Each row was made from one walk, in order. Every step used is in the known rows, and no mark comes twice. Write each row's walk.
In the rows, zero is written as 128.
Known rows:
R-D-W-E-Y-V: [109 135 109 216 113 111 123  96 148 166 152  95 124 115 130 111 123 185
 129 177 124 108 154 137 136  85  74  35 195 103 105 102 165 146]
H-Z-B-C-D: [135 112 106 101 167  80 124 123 100 150  82 162 103 160 106 101 124 138
 128 128  89 122 136 136 116 132 171 202 107 171 138 130 103 154]
R-D-C-B-Z-P: [137 101 120 109 127 119 169 137 108 124 148 126  93 185 120 157 143 112
 141 143 191 194  86  83 117 171 103 114 167 233 188 132 100 124]
D-W-E: [102 120 113 143 100 104  78 103 171 111 118 116 159 105 155  97 116 114
 126 117 105 111 118 113 118 164 121 106 126  57  99 100 148 147]
B-C-D-R: [111 132 106 141 164 108 128 108 129  88 134 140 114  88 101  60 128  62
 125 146  99 122 136 155  99 152 117 158  83  41 110 151 107 135]
Z-B-C-D-W: [121 142 154  99 189  64 153  88  91 132 104 124 113 113 156  83 128 115
 135 128  74 104 131 138 110 144 127 134  49 131 103 125  91 128]
E-W-D-C-B-Z-Q: [131 152 145 133 182 187 211 157  75 150 108 127 140 147 133 229 135 194
 137 117 141 142 162 106 152 135 140 149 105 176 147 158 130 128]
W-E-Y-V: [137 133  92 216  62 155 141 176 184 149 127 110 104  96 145 126 154 164
  91 164 179 156 144 156 155  90  90  91 207 101 140 101 177 106]
R-D: [109 137 131 166  88  97 109  69  94 163 177 143 153 130  81 133 141  99
 128 172 146  82 119 132 105 133 112  72 158 141 136 125 146 160]
Z-H: [163 132 138 120  74 144 104 116 147 133 166 109 148 105 109 139 142 102
  78 108 188 122 117 150  88 168 121 119 145  83 116 138 152  91]
E-W-D: [136 177 141 152 136 138 124  81  89 141 133 129 177 115 107 174 134 145
 117 115 108  86 152 159 154 115 154 123  99 143 134 145 147 134]
T-D-C-B-Z: [137  84 136 119 147 138 164 164 141  94 124 105  72 108 135 140 114 104
 128 132 157 163 103 104 108 160 129 182  96 140 175 121 103 154]
C-B-Z: [160  85 136 132  90 137 139 126 141 129 115 172  89 137  96 143 142 121
 100 144 145 182 105 127  78 157 124 158 157 165 186 180 143 138]
Z-B: [139 138 157 143  93 118 150 174 102 172 144 131 103 134 150 122 127  95
 117 158 179 121  96 133 107 142 129 105 134 176 146 122 148 132]
T-D: [118 117 132 152 120 108 129 107 132 121 153 100 133  86 123 132 122  68
 104 136 143  86 125 156 116 136 131 142  97 102 150 100 131 155]
V-Y-E-W-D: [133 164 123  74 135 147 106 122 143 119 136 119 177 139 146 174 125 176
 161  71  70 110 178 128 153  38 151  86 110 149 112  96 131  84]
R-D-C: [ 91 146 130 131 100 119 121 101  97 137 177 113 150 121 122 125 136  93
 160 169 167  93  95 109 145 144 106  67 141 129 112  90 122 145]
P-Z: [138 108 112 124  70 122  76 107 153 134 151 164 149 115 151 155 158 103
 119 138 156 101 137 162 142 148 120 154 176 136 144 164 142 146]
D-C: [102 138 128 102  85 145 123 140 139 107 138 107 139  93 164 119 142  83
 142 146 170 126  85 131 163 155 109 102 124 105 125  96 125 112]
C-D: [122 103 124 136 113 115 121  98 106 124 125 146 162 112  76 106 151  85
 104 124 105  95 112 145 147 132 147 144 123  92 120 133 129 125]
E-W-D-C-B-Z: [154 146 143 112 163 168 162 133 103 117 109 137 116 135 119 180 125 176
 141 108 120 161 132 108 145 137 151 165  98 180 156 167 118 136]
W-D-C: [ 93 165 133 101 123 145 122 141 129  86 128 104 189 113 169 139 132  92
 137 119 129 102 103 106 187 160 119 120  98 111 108  85 101 118]
Y-E-W-D: [132 153 139 129 141 160 116  95 124 139 133 124 173 124 115 154 114 148
 148  96  85 121 160 126 130  61 166 122 134 128 128 140 143  98]
W-D: [113 158 133 133 110 125 110 105 123 108 131 134 194 121 127 151 136  95
 107 119 110  93 129 128 149 152 125 126 116 123 131 116 123 136]
P-Z-B-C: [153 155 123 118 108  85 127 135 134 157 138 165  90 127 206 154 161 130
 132 155 176 128 154 157 100 154 108 163 132 189 152 147 110 142]
V-Y-E-W: [142 136 125  76 101 144 110 125 155 137 144 118 124 123 141 151 133 164
 165 103 112 135 154 153 131  25 145  66 133 144 127 108 154  73]
R-D-C-B: [ 96 112 168 133 126 116 158 128  72 145 148 135 104 163  94 104 124 117
 142 181 170 138  84  82 110 129  85 102 149 153 105 117 115 134]
H-Z: [117  96 103 106  89 131  70 101 154 133 105 150 148 146  99 125 115 117
 121 140 116 117 113 155 135 136 156 155 173 139 155 142 149 161]
W-E-Y: [124 152  97 198  69 140 107 170 192 133 139 121 123 121 111 135 159 145
 114 117 195 114 154 153 119 124 119  76 159  75 126  84 176 145]

Which walk is each row?
[138 103 127 111 112 123 109 167 124 174 113 142 107 173 127 121 100 123
 126 149 142 117 101 133 115 136 167 150 164 198 156 133 148 169] -> H-Z-B
[152 132 130  37 164 175 142 176 154  93 108 123 118 164 160 182 117 207
 185  65  83 186 157  74 142  57 148 129 105 184 131 118  95  86] -> V-Y-E-W-D-C-B-Z
[127 145 136 143 176 183 116 144 137 125 156 112 146 117 115 111  69 114
 162 111  85 125 154 127 105  71 164 118 130  75 113 169 148 121] -> Y-E-W-D-R
[201  91 142 119  89 153 131 138 151 136 139 148  90 137  81 153 138 141
  71 104 180 183 114 119  40 181 128 168 161 128 160 191 144 108] -> C-B-Z-H
[106 150 130 148 139 151 106 156 137  94 152 124 166 113 124 102  93  62
 120 132 110  99 125 129 123 161 121 125 115  72 114 142 132 160] -> W-D-R
[113 101  89 106 197  57  87 117 143 131  59 143 119 164 141  71  93 169
 148  99  42 112 147  93 111 152 171 200  89 108  92 100 100 171] -> H-Z-B-C-D-W-E
[149  95 115  80 107 151 174 177 146  93 114 119  82 160 169 149 149 103
 123 121 198 230  76 105 137 179 109 148 152 207 200 136 104  89] -> D-C-B-Z-P
[ 91 129 116 174 116  75  76  63 132 141 156 123 171 132 111 103 111 127
 144 138  99  76 131  93  98 155 113  70 146  81  89  93 143 179] -> R-D-W-E
[137 149 132 129 151  77 166 130  85 147 115 147  99 123 129 102 157 110
 118 141 125 121 131 137 105 140 134 156  80 153 129 116  98 120] -> Z-B-C-D
[127 172 143 167 171 163 121 127 101 123 154 120 149 108 105 127  89 107
 129 132 105  91 148 158 131 124 152 116  96  88 118 171 150 160] -> E-W-D-R
[125 100 104 183 139 125 129 131 160 130 103  98 132  98 128  82 130 173
 103 127  83 122 148 149 179  80 107 106 156  54  91 110 145 111] -> C-D-W-E-Y-V
[158 118 140 131  92 117 113 173 123 174 152 157 106 142 177 153 142 110
 125 148 180 107 125 143 121 143 131 148 172 191 144 154 139 154] -> P-Z-B
[139 136 129 180  70 162 163 139 152 155 136 106  99  87 142 130 156 143
  89 191 175 146 132 203 164  75  79  74 193 144 162 135 169  96] -> E-Y-V
[119 124 177  94 176 177 163 155 101 121 101 118 122 156 130 127  94 170
 163 107 105 177 125  74 134  59 145 147 122 137 100 137 110  71] -> Y-E-W-D-C-B
[116 134  88 173 155  97 140  89 170 112  85 107 114  79 154  85 153 186
 114 134  74 143 176 163 162  90  82 123 117  57  99 102 118 101] -> B-C-D-W-E-Y-V
[118 138 160  38 173 162 156 185 123 104 107 109 124 169 162 143 107 192
 174  81  93 168 143  75 157  32 127 114  98 159  82  89  99  60] -> V-Y-E-W-D-C-B
[104 104 165 102 108 140 161 169 111 113 114 129  95 136 141  95 126 104
 121 160 172 172  72 102 131 143  93 136 131 128 115 121 119  99] -> D-C-B
[106  94 107 144 143  91  83  98 144 105 107 129 177 113 108  75 119 115
 119  88  56  92 122 103 142 150 147 140 106  35  73 101 129 145] -> C-D-W-E
[180 117 119 112  74 137  68 120 167 139 172 139 146 116 136 169 155 121
  92  98 187 107 147 159 104 170 124 164 179  98 113 171 140 112] -> P-Z-H
[165 141 126  93 174 160 185 150 101 104 109 114 115 167 149 198 135 158
 127  88 154 197 121 108 168 148 145 157 109 234 189 153 103 101] -> E-W-D-C-B-Z-P
[102 134 127  96 166  66 114  21 120  94 102 132 152  89 132  82 145 108
 129 121  48 101 142 161 132 145 115 138  50  73 104 130  91 120] -> B-C-D-W
[129 102 103 114 205 104 121 170 117 135 102 148  78 154 103  55  82 105
 142 145  90 128 129 133  91 142 166 198 103 118 121 157 104 178] -> H-Z-B-C-D-R
[122 154 179 117 176 153 173 139  67 125 108 126 125 147 125 143 117 162
 129 126 126 139 118 108 159 111 126 146  90 154 105 141 114 113] -> E-W-D-C-B
[111 119 111 166 147 111 101 121 168 115 116 110 151 124  91  93 136 153
 124  80  96  77 158 144 143 116 143  88 104  34  78  87 144 151] -> C-D-W-E-Y
[125 105 135 130 115 130 143 121 105 137 151 150  92 152  93 144 132 128
 151 165 161 157  97  84  94 155 110 115 155 179 157 144 116 159] -> R-D-C-B-Z
